(in the rows, 128 means zero)
Known rows, with every step that occurs:
vugo > nepesu > felur: [123 100 114  81 140 176 167 113  89 123  64 100 111 124 113 127 147 135]
vurare > nepesu: [112 118 139 111 148 165 170 129 102 114  81  97 112 119 100 116 133 136]
vurare > fotag > vugo > nepesu > felur: [115  99 113  58 138 189 172  89  75 144  47  87 116 119 145  99 144 126]
dedor > felur > vurare: [171 150 163 105 156 168 166 131  99 143  95 130 122 133 107 141 150 149]
vugo > felur > vurare: [165 126 144  93 122 163 170 133  99 131  80 105 115 128  96 143 152 154]
felur > vugo: [147 126 149  81 153 158 157 141  95 112  77 122 133 139 114 135 151 139]
vugo > nepesu > felur > vurare > fotag: [130 134 132  82 142 191 179 104  81 169  51  93 125 135 129 110 178 150]
nepesu > felur: [151 116 128  89 132 149 159 131  95 139  79 110 113 116  93 122 138 133]
fotag > vugo > vurare > felur > dedor: [142 103 110  84 115 182 177  87 100 119  47  54 121 123 115 137 148 135]
fotag > vugo > felur > vurare: [170 117 141  63 119 177 165 107  90 125  81  94 113 131 113 142 141 144]
vurare > felur: [127 112 133 113 120 157 155 135 111 108  76 104 123 119  94 129 128 132]
vurare > fotag: [115 123 149 110 134 137 174 153  94 135  68 115 121 112 110 103 148 130]
vugo > vurare > fotag: [124 134 143 102 125 131 182 135  93 157  56 112 108 113 107 100 169 137]
vugo > vurare: [137 127 143  95 127 131 173 132  98 129  73 117 101 121  92 128 158 137]
fotag > vugo: [134 105 148  72 134 150 159 124  92 102  83 108 112 122 113 128 125 121]
dedor > felur > vugo > nepesu: [141 120 127  82 179 200 163 115  92 114  70 127 132 142 146 142 154 147]
dedor > felur > vurare > nepesu: [154 154 153 113 172 196 170 109 102 150  92 108 120 132 112 127 147 155]
felur > vurare > nepesu: [131 142 159 105 153 180 172 118  99 131  85  93 119 138 101 125 154 151]

Rows:
[142 147 142  83 143 153 173 125  88 161  50 114 127 133 125 105 184 148] -> felur > vugo > vurare > fotag
[140 139 167  74 136 164 172 114  83 147  71 101 126 133 128 109 154 136] -> felur > vurare > fotag > vugo
[119 110 135  74 160 186 166 122  90  96  63 112 131 147 135 142 161 143] -> felur > vugo > nepesu
[159 148 148  91 135 163 172 122  86 185  66 102 127 127 108 104 169 148] -> nepesu > felur > vurare > fotag
[163 140 147  61 134 176 166  95  78 180  66  92 124 130 124 102 156 139] -> nepesu > felur > vurare > fotag > vugo
[120 113 148  80 132 150 169 127  85 131  66 105 118 114 127 100 134 121] -> vurare > fotag > vugo
[147  88 107 107 119 167 187 142 101 111  58  72 121 109 103 148 144 142] -> vugo > felur > dedor
[142 133 112  91 139 171 171  92  95 166  65  85  97 118  93 105 156 148] -> vugo > vurare > nepesu > felur
[126 122 131  73 140 171 172  85  92 129  70  83  96 124 113 112 142 135] -> fotag > vugo > vurare > nepesu
[142 118 141  65 126 145 168 106  90 121  72 106 100 123 108 125 145 129] -> fotag > vugo > vurare
[138  85 106  85 118 179 191 119  86 132  41  58 125 105 135 118 141 134] -> vurare > fotag > vugo > felur > dedor
[152 131 118  77 164 198 156 101  93 151  68  91 129 137 116 113 149 150] -> vurare > nepesu > felur > vugo
[139 116 125  75 112 164 157  90 101 121  66  90 107 123 107 124 137 132] -> fotag > vugo > vurare > felur
[170 137 143  90 171 173 155 133  98 130  85 136 132 134 124 136 144 145] -> dedor > felur > vugo
[148 124 110  60 138 184 167  66  87 161  65  74  96 121 110 103 143 138] -> fotag > vugo > vurare > nepesu > felur
[137 100 122  76 115 162 172 121  87 135  60  94 111 105 127 106 130 130] -> vurare > fotag > vugo > felur
[153 119 131  72 135 203 169  86  92 132  78  72 111 131 117 127 137 152] -> fotag > vugo > felur > vurare > nepesu
[148 129 133 101 137 192 175 113 101 137  78  82 112 128 101 130 151 160] -> vugo > felur > vurare > nepesu
[152 134 142 101 119 163 179 136  92 158  64 102 122 121 112 117 164 153] -> vugo > felur > vurare > fotag
